Each row was made from one walk, in order. Every step used is in the known rows, and no mark comes twice. Write each row's walk.
Known rows
t f d p: [  4   1  18  -3  -7  -6  10   0  -3 -10 -14   1  -7   6  -9   2   0 -13
  -2   3  12   4 -15  -5 -15   3  -1  -7 -24  -2   0   1   3  -4  -1]
t f l: [ -3  -3  -3   5   2   6  10  12   4  -6  12  -1   0   2  -3   1   7  -1
   7 -16   5   1 -18   0 -32   5  -3   9 -14  23   5   0   9 -14   1]
t f l v c p d: [  1   1   4  -7  -9   9  -6   8  -3   0  10  27  -2  -5   1   1  -2 -10
 -18  -2  -3  12 -12   7   0   4  -3  -6  -9   1  10   8   3  -1   3]
v c p d f: [ -1  -2  -3 -11  -7   6  -1 -13  -2   1   0  18   1  -4   7   1  -5 -12
 -14  11  -6   3 -10   4  -9  -9  -1 -12  -1 -12   0   1  -6   9  -4]
k u d: [-12  -3 -16   9  10   8   1  -8   2  -3   6 -12  -3 -11  -2  -4  12  22
   7   5   6 -12 -20  -5   7   7 -10  10  -1  -6  -8   8   5  -1  -5]
f d u k: [  1   0   1   8   2  -2   3   4   3  -1   2  -9 -10   5  -1   2   6   8
  10 -29  21  -3   3 -12 -14  -6  -4   4 -19 -13 -15   3  -5 -16  -2]
p d f l v c: [  1   0  -4  -3  -9  -3  -4  13   1   6  -1  22  19  -5   6   1   0  -2
 -21   1 -13   8  21   9 -30   2   2   3  -3  -2  -4 -14  -4  -6   4]
l f: [ -9  -3  -4  -2  -4   2   7   6  -4  -6  -1  -9   4  -4   4  -2   2  13
   9   4  -1   2  11   6 -19   0   8   6  -6  -2  -4  12   1   2  -3]
j p d: [ -2  -4   0   1   0   0 -14  -6   1  -1   0 -11   1   0  -2  -5   1   6
 -13  -7  -8  10  10   1  27   1   1  -4   0   2  10  15   0   0   2]
d u: [  1   1  -5   7  10  -1   4   2  -1   0   2 -15  -1  -1  -1  -2   0 -15
  12 -20   6  -3   1 -11 -26   3  -1   6 -10 -11 -17  10  -1   1   1]
j a: [ -2  -4   1   1  -3   4   3  -9   0   3   9  -8 -10  -2  -2   2  14  11
   9   3  -6   3   5  -1  29   7   0   4  -9  19   0   3   2   8  -2]
k u d f l: [ -5  -4 -17   8   8   0  13   6   7  -1   5  -1  13  -1  -2   0   8   7
  -6  -2   0 -15 -14   1 -21  -4  -8   4  -4  10  -9 -14   0  -8  -6]
s a j p d f l: [  6   0  -1   0   5  -5   7  -1   8  -1   2  -2  13  11   0   2  -2  -1
 -11  15 -19  -4   8   5   2  -8   1   1  12  12   5 -15  -1  -8   6]
d u k: [ -7   1  -2   8   2   5   2   3   6   1  15 -14  -8   0   2   1   3   3
  16 -33  20  -6   0 -10 -10  -2  -2   1  -9  -6  -7   9  -4 -15   2]
v l f: [-10  -7  -2  -3  -2   2   6  15  -8  -1  -2 -11  15  -3  12  -1   1  12
  -1  -5  -1   5  34   9   5  -4   4   8 -11  13  -5   6   1   1  -7]
u k: [-10  -2   0   3  -5   8  -4  -1   5   0  14 -12 -10  -2   1   0   8  20
  17 -16  16  -3  -5  -3  -5  -1   0   0  -2   8   4   5  -1 -14   4]
t f: [-11  -4  -3  -3  -2  14   6  -5   0  -7  11  -6 -14  -3   1  -1   5  -1
  18  -4  12   3 -19  -4 -25  10  -1   7 -15   8  10  13   8  -7   5]
c p d u: [  4   2   1   2   7   3  -2  -2  -3   1   6  -1  -6  -1  -2  -1  -4 -23
  -5 -19   3   2 -11  -7  -2  -2  -4  -4 -12 -17  -9  18  -2   4  -2]
v l: [ -6  -7   1   0   2   2  -4   8  -7   5  -1 -16  10  -1   8  -2   6   5
   2 -11   0   4  24   2  12   0  -4   7  -6  24  -5  -4   3   1  -3]
s a j p d u k: [ -1   5   4   5   5   4  -1  -7   9   2  16 -13  -9   7   3   2  -3   6
   7 -13   6  -4  11  -8  27  -5   0  -1   4 -10   2   9  -5 -16   8]
s a j p c: [ 10   9  -1   5   8  -2 -21 -13   1  -1  -1  -7  -6  -2  -1   1 -13  11
  21  24 -15  -7  19   0  53   3   3   1  30   2   7  -5   3   7  15]
l f t: [  2  -2  -6  -5   1  -3   6   3   1   3  -3   0  -2   3   0  -3   1  -4
  -2  -7   0   4 -13   3   3   1  12   5  17  -3  19   3   2   8  -5]
f d p c: [ 13   5  11   6  -1 -11 -16  -2  -3  -5 -12   9  -3  -4  -8   5  -7  -8
  -4   4   0  -4   0  -2  24  -3   0  -5  -9  -3  -3  -7   0   1   1]
d f t: [  5  -4  -9  -7   3  -3   5 -10   5   8  -5  -1  -3   7  -1  -2   0 -16
  -2  -3   1  -2 -21  -1  -7  -1   6  -2  22   0  17 -12  -2   9  -1]
s a j b: [ -1   0  13  -4   4  12   5 -14   5   0  12 -16  -5   8  -2  -2   7  14
  38  16 -12   2  31   1  30   3   5  19  23   4   6  -2   2   6   6]
a j p: [ -2   7   6   2   6  -4  -5  -4   3  -1  -7 -21   1   6  -5  -8  -7  21
  18  15 -12   3  16  -1   2  11   3  -2  41   1   1   1   4   6  12]
v c: [ -2   0  -3  -2  -6   2  -6  -1  -4   0  -1  13   4  -9   7  -1   1   6
   7   0  -6   9  -1  -2 -19   2   3   7   1 -12  -9   0   2   6  -3]
v c p: [  3   4   0  -7  -8   6  -4   0  -8   0   0  20  -8  -9   2   0  -5  -4
  16   6   1   7 -23  -1  -1   3  -1 -11   9  -9  -6   5   2  19  -2]
b j: [ -6  -3  12   1   1   2  -1  -7  -2  -2   5  -4  -2   6   0  -3  -4  15
  16  16  16   3   6  -4 -24   2   0   7  37  20   5   1  10 -10  -6]
u d: [-18  -2 -13   8   5   0  -3  -8   5   2  -2 -12  -3  -5   0  -3   8  16
   2   8  -6  -9 -20  -3  -1   9  -4   9 -14 -14  -2  10   2   0  -6]
s a j p: [  4   7   4  -1   6  -3  -1 -12   2  -3  -4 -22  -4   8  -2  -4  -6  15
  27  30 -14   0  17  -2  27   8   4  -1  36   3   5  -2   4   7  15]

Write each row's walk
[ -3  -2 -16  -2   6  -4   5 -13  10  10  -5   0  -3   6   0  -2   2  -9
 -11   1  -3  -9 -31  -2   3   2   3   1  12 -13  18  -8  -3   7  -7]
u d f t
[ 10   4  10   4  -1  -5 -12  -4  -2  -7  -8  11  -9  -3  -6   6  -9 -11
  -2   2   5  -3  -6  -2  19  -1  -1  -4 -18  -1   3  -3   2  -3   3]
t f d p c
[  2  -7   3  -2  -2  -9   6  13 -11  -6 -22  -5   9   4   5   1   6  19
  -7   4   0   9  31   3  -5  -8   1  11 -24   0 -15  -4   0  -1 -12]
v l f d
[  3  -4  -3  -1   0  -1   5   6   3   0   4  10   9   3  -2   2   1 -10
 -17  -3  -7  -3 -15   5 -17  -9  -4  -6  -4  13   2  -9  -2  -4  -3]
c p d f l
[  1   7  10  -4   5   0   3 -17   2  -2   0 -13  -7   5   1   1   3  15
  28  46 -19  -4  -2  -4  -5   3   5  13  29   0   2  -8   8   0  15]
s a j
[ -4   0 -11   4   2  -1   8  15   4   3   2  -6  14  -2  -4  -2   8   6
  -6   4   1 -12  14   8 -25  10  -6   3   2  15  -4 -17  -1 -10   9]
k u d f l v
[ -1  -1  -3 -12  -9   4  -3  -7  -3   4  -2  17   2  -4   6   1  -5 -12
 -16  14  -6   2   1   8 -11  -3   0 -14  -1 -10   2  -4  -6   7   4]
l v c p d f
[ -7   3   4   6   2   0   5  -2   2  -4   1  -8   3  -6  -8  -2   2  -2
  -4   2   8 -10 -22  -4  14   6  -6  -8  -3  -3  -4   5   2   2  -2]
k u d p
[  5   6  -2  -8 -10   1   2  13  -5   4  -1  24   4  -5   0   1  -8 -11
   4   7  -1   3  -4   7 -16   5  -2 -14  10   0  -5 -10  -3  13   4]
d f l v c p
[  1   1   5  -9 -10   5 -14   0  -6   3   3  21  -3  -8   2  -1  -2  -5
 -14   7  -8  12  -5   6   9   3   0  -8   0  -8   5   9   0   7   3]
l v c p d
[  1   6  -1  11   6   0 -16  -6   1  -3   4   5  -2 -13  -5   2  -7  -2
  -4   3   3 -15 -12  -1  40   2  -5  -5   0  -3   0   1   2   2   2]
k u d p c
[  6   2  17  -2  -8 -14  10   8  -5 -10 -21  -1   4   5  -7   1  -2  -4
  -9   8   3   4   4   1 -11  -3   5  -8 -18  -8  -9   1  -2   2  -5]
l f d p
[  4  -2  -4  -2  -3  -1   4   7   2   2   3  22  13   0   2   3  -2 -10
 -21  -3  -9   1 -11   6 -18 -11  -2  -5  -4   5  -2 -10  -3  -1  -6]
v c p d f l
[  2   1   0  -4  -5  -3   1  15   1   4   0   3   9   2  -5   0   1  -9
 -13   5  -5  -2  11  12 -21   6  -2  -8   2  17   5 -12  -3  -5  11]
c p d f l v
[  3  -4   1  -2  -3  -9   7   5  -8  -9 -21  -3  -1   3  -1   1   7  20
   0  11   0   7  13   0 -23  -5   4   9 -20 -11 -14   2   0  -1  -9]
l f d
[  7  -4  -8  -7   3  -3  -2 -12   6   8  -4   0   0   9  -1  -3  -3 -16
 -19  -9  -4   3 -11   1  20  -3   6  -8  21  -3  26  -6  -4   8  -2]
j p d f t
[ -4  -4  12   1  -2   5   5 -12   0   3  13  -1  -9   6  -1   2   5  18
  10  15   8   5  15  -3  24   5  -1   6  20  31   6   1   7  -1  -9]
b j a
[ 11   2  11   3  -1 -11 -12   9  -7  -4 -14   9   7  -3   1   5 -10  -4
 -14   2  -1  -2  24   5  38  -8   1  -3 -16   3  -4  -7  -1   1  -4]
v l f d p c
[ -6  -7  -5  -5  -2   3  -1 -16   1   1   0  -3   4  -1   5   0   3  -5
 -15   9  -7  -1   0   3 -19  -8   1  -3  -8  -3   3  -1  -4  -2   0]
p d f
[ -2   6  -8  -5  -8   0   2  10  -1   5  -3  24   4  -5   1   1  -7  -6
  -2  11  -3  -2 -12   6  -7   8  -4 -12   2 -10  -5  -6  -4  12   0]
u d f l v c p
[  8  -3  -5 -11   1   0   0 -13   3   8  -1  11  -7   6  -2  -1  -3 -23
 -16  -2  -2   1 -30   1  13  -5   4 -10  20  -5  25  -5  -3  12  -3]
c p d f t
[  6   6   8   6  -1  -4 -18  -3  -1  -2   0   4  -2  -8  -5   3 -10 -13
   2   0   0  -7  -2   1  27   1   2  -7   1   4   4  -1   1   3   6]
d p c
[  1   5   1   5  -4   5  -3  17   5   6  18  14   0  -1   2   3  -3  -6
 -10 -35  13   1   5  -2  -1  -3  -4  -6 -11  -8  -3   6  -7 -16   3]
f l v c p d u k
[  1  -5  -4  -6   2  -2   5  11  -2   7  -3  -2   7   5   6  -2   1  -3
 -10 -15   0   7   7   6  22  -2   9   7  13  10  18  -2   2   8  -9]
v l f t
[ 10   1  -1   7  10  -9   6   2  -4  -3 -15 -10  -3   5  -4   0   4  -9
   5 -14   6   1   5 -14 -31  -2  -4  10 -22 -21 -26   2  -2  -2  -5]
f d u
[ -4   2   2   4   0   9  -3   1   4   2  18  -2 -12   0   1   2   0  -3
   2 -31  18  -2 -11  -7  10  -6  -4  -7 -12  -9  -1  16  -5 -11   0]
c p d u k
[  6  -2  -1   5   8  -9  12  15  -8  -3 -16  -8   8   5   4   1   0  -4
  -5 -18   5   3  31  -7 -16  -7  -2  11 -29 -15 -28   3  -3  -2 -12]
v l f d u
